What can hang from each mark
J216: J274
J66: J250 J265 J274
J176: J92 J274 J702
J945: J702
J265: J66
J274: J66 J216 J586
J250: J945

Every row comes from one small tree of marks. Brackets hold a mark, then the marks that hang from it, in the order of their numbers. Every link used is in the known rows. Which tree was each row made from?
Known rows
{J66 J250 J265 J274}: [-28.1 -22.3 -14.8 -24.7  29.8   3.0 -12.2  11.2  -8.0   8.2   6.3  20.7
  -8.6  45.9  18.8  -3.8   8.7   3.6]
{J216 {J274 {J66 J250}}}: [  3.8   6.0   2.4  -3.8  -9.3  11.5 -26.9  -6.3  24.0   8.5 -14.4 -27.3
  -8.0 -20.3  20.6   0.5  16.0  23.6]
{J265 {J66 {J250 J945} {J274 J216}}}: [ -0.5  -5.2   8.4  13.0  19.2 -20.4   2.6  -6.8  13.0  -8.7   1.2  15.4
   7.6  -3.8   3.7 -15.1  24.9  -3.8]
{J945 J702}: [  2.8 -18.8 -11.3  -6.7  -4.5   6.4   4.8 -23.1  12.6  -8.0  10.7   3.4
   9.5 -11.5  -5.2  15.2  10.7 -24.9]
{J176 J92 {J274 {J66 J265} J216 J586} J702}: [ 28.7  32.4  -0.4  17.0 -32.1  -6.9  33.4  40.1 -22.6   2.9 -10.6   9.1
   0.3  -8.0 -15.3   9.6 -47.0  -5.1]
{J265 {J66 {J250 {J945 J702}} {J274 J216}}}: [ -3.2 -18.3  -0.8   3.3  26.0 -26.0  12.5 -18.7  14.6 -18.0  12.6  26.9
  -2.2   1.7   7.4 -17.0  22.7 -14.3]
{J250 {J945 J702}}: [ -9.2 -17.9  -1.2  -9.2 -14.2  14.1   2.5 -16.8  -0.2   0.1  20.4 -17.9
  15.1 -26.0 -16.9  16.4   3.6 -17.1]
{J274 J66 J586}: [  6.0   6.7  12.8  24.0 -18.9  13.6 -10.4 -15.2  -6.3   4.1 -12.7 -10.6
  -2.5 -16.5  -2.1  -8.3 -11.6  -7.7]
{J274 {J66 J265} J216}: [-16.6  28.1  24.2  23.7  -8.6  16.5  -6.6  11.3  -4.6  20.0   4.0  11.3
  -3.4  -6.9  12.7  18.6   1.4  17.0]
{J265 {J66 {J250 J945} J274}}: [ -4.8 -21.5   7.5   4.6  10.6  -9.4  -5.9 -12.7   6.4  -5.7  -7.6   3.4
   8.2 -12.9   3.8 -25.0  15.0 -12.2]
{J216 J274}: [ 20.2  10.4  -6.2  -6.4  -8.7  17.5 -23.5   1.5  21.1   4.5   4.5 -37.7
  18.7 -24.1   1.6  25.3  29.2   1.3]
{J176 J92}: [ 21.9   8.3 -12.0  -2.0 -33.4   5.2   3.7  13.9   6.7  13.2 -27.1   0.1
  28.3 -30.3 -20.2  17.0  -2.5 -17.1]
{J216 {J274 {J66 J265} J586}}: [  0.6  17.6   9.0   1.0  -3.7  25.5 -25.5   5.4 -10.4   8.7   8.4 -26.5
 -10.2  -5.5  16.4   8.9  -2.6   7.9]
{J274 {J66 J250} J586}: [ -5.9  -6.3   7.7   8.1  -3.8   0.3  -6.5 -24.1   2.1  -3.9 -19.9   2.8
 -14.7   2.3   3.5 -19.0 -11.1   4.7]
{J176 J92 {J274 J586}}: [ 41.4  23.2 -16.7   5.7 -22.7  -1.0  15.4  10.6   2.2   6.2 -25.4  -0.3
  15.1 -11.6 -25.3   2.9  -9.8 -16.5]
{J176 J92 J274}: [ 34.8  23.8 -12.0   5.5 -33.0   5.4  10.2  17.4  13.1  18.1 -30.2  -3.4
  21.4 -28.2 -18.7  10.2   0.1  -8.0]
{J176 J92 {J274 J586} J702}: [ 49.6   6.7 -20.7   0.2 -36.6  -8.9  30.9  23.4  -9.3 -10.4 -19.7 -12.5
  23.5 -20.1 -36.1   8.5 -35.5 -30.5]

Write each row's tree
[ -7.8 -35.2  -2.1  -4.4  16.9 -15.1   4.7 -24.3   8.7 -15.6   4.1  15.0
  -1.7  -7.9   7.9 -26.5  13.0 -22.6] -> {J265 {J66 {J250 {J945 J702}} J274}}
[ 20.3  17.0   3.8   9.1 -13.0  16.5 -25.3  -5.3   5.3   3.8  -2.4 -36.2
  -3.6 -20.5   8.7   3.7   6.5   4.1] -> {J216 {J274 J66 J586}}
[-25.5   6.0  14.1 -14.6  -6.6  25.4 -28.3   8.2  -1.8  18.8   5.0 -32.4
 -12.6 -14.6  20.5   6.4   2.2  33.1] -> {J216 {J274 {J66 {J250 J945} J265}}}
[  2.8 -23.8 -24.5 -14.1  28.9 -13.7  -6.7 -10.0   1.4 -10.6  -1.7  12.0
  -6.4  43.1   4.6 -17.3   9.8 -10.2] -> {J66 J250 {J274 J586}}
[-38.5 -23.5  -7.0 -28.6  21.7  10.3 -13.6  15.3 -19.8  13.9  16.6   2.9
  -5.2  33.3  10.3  -2.4   1.5  10.2] -> {J66 {J250 J945} J265 J274}
[-30.4 -20.5 -19.1 -29.4  50.1 -16.2  11.4   1.0 -21.8 -11.3  43.9  32.5
 -22.0  67.1   7.4  -1.4   0.2  -0.4] -> {J66 {J250 {J945 J702}} J265 {J274 J216 J586}}
[ 14.6  -5.1  -1.9  15.7  35.5 -33.0   7.5 -18.0  14.2 -25.6  -3.7  34.5
  -1.8  22.7   6.5 -23.0  22.0 -17.1] -> {J265 {J66 J250 {J274 J216 J586}}}
[-38.6  14.8  26.4   5.9  -1.4   9.9  -3.7   6.8  -6.8  17.1   5.9   8.5
 -13.0   0.5   9.5   8.3  -4.3  35.0] -> {J274 {J66 {J250 J945} J265} J216}
[ -0.2  14.1   9.3  19.2   7.7 -12.8   3.4 -17.6  10.4  -7.4  -9.5  17.9
 -15.5  13.5   3.2  -7.1   0.4  15.5] -> {J274 {J66 J250} J216 J586}
[-22.8  14.4  15.1   9.8  17.2  -4.0   2.6  -4.8  -8.4  -1.2   2.6  28.1
 -23.4  31.9  11.4  -1.1  -9.0  19.9] -> {J274 {J66 J250 J265} J216 J586}
[-32.6 -23.7 -10.4 -28.5  32.2   3.6  -8.3   7.4 -31.3   2.0  21.1   6.1
 -11.3  49.7   4.5 -10.2  -8.5   1.3] -> {J66 {J250 J945} J265 {J274 J586}}
[-22.2  -6.0  18.8   5.9 -22.3  14.7 -12.7 -12.0   3.5  15.3 -16.5 -16.9
  -4.0 -27.6   2.4  -9.4  -6.4  19.5] -> {J274 {J66 {J250 J945}}}
[ 23.5  20.1   0.0  10.0 -44.8 -14.1  30.9  31.8   3.1   7.5 -24.5  -6.6
   5.8 -33.6 -18.6   2.2 -32.9  14.8] -> {J176 J92 {J274 {J66 {J250 J945}} J216} J702}
[ 49.2  25.7 -16.0   9.4 -37.0 -14.1  35.0  36.7   8.9  -1.2 -14.8  -2.3
  29.7 -26.7 -29.7  26.7 -15.0 -12.7] -> {J176 J92 {J274 J216} J702}
[  9.5  -5.3   1.5  15.6  25.9 -26.3   3.3 -11.0  23.2 -14.8  -8.5  31.2
   4.4   7.2  12.1 -16.3  31.0  -9.2] -> {J265 {J66 J250 {J274 J216}}}
[-19.8   5.5  10.9 -14.9   4.1  19.2 -23.4   0.7 -12.4   6.7   9.4 -29.4
 -19.0   2.0  13.6  -0.5  -7.8  24.5] -> {J216 {J274 {J66 {J250 J945} J265} J586}}
[-27.5  -5.7  -9.1 -19.5  41.9  -9.5   0.4  13.7 -23.8  -1.4  31.2  19.1
 -11.8  60.8   4.1   1.1   2.1  10.8] -> {J66 {J250 J945} J265 {J274 J216 J586}}
[ 21.8   8.2   7.1  30.1  11.6 -13.3  -0.6  -2.4  15.5  -5.9  -0.4  18.8
  17.0 -12.1   5.9  -5.1  30.4 -21.4] -> {J265 {J66 {J274 J216}}}
[-16.2  -6.8  15.0   6.1 -10.2   7.1  -8.1 -20.3  -8.7   1.1 -10.9 -13.4
 -12.0  -8.4  -4.7 -17.9 -17.2  10.4] -> {J274 {J66 {J250 J945}} J586}
[-46.2 -29.7  -0.4 -35.2  13.6  10.1   4.8 -12.1  -9.9  -1.4  22.9   8.9
  -6.8  14.6  -0.2  10.4  -5.5   3.0] -> {J66 {J250 {J945 J702}} J265}
[ 33.6  16.2  -2.3  17.7 -18.2  -4.6  22.7  15.9  13.2  -9.0   6.8 -14.3
  22.8 -16.6 -20.4  26.4   1.9  -4.9] -> {J176 {J274 J216} J702}
[-22.3  -7.9   1.2 -24.3  10.8  12.5 -13.5 -10.9 -10.4  -2.8  21.2 -17.7
 -27.7   7.8  17.6  -2.6 -10.3  14.2] -> {J216 {J274 {J66 {J250 {J945 J702}} J265} J586}}
[ 33.6  -1.6  -7.4   8.8 -17.5   1.0  18.3   2.9  -5.8 -18.0   1.6 -24.2
  17.0 -10.1 -25.8   8.6 -18.5 -23.0] -> {J176 {J274 J586} J702}
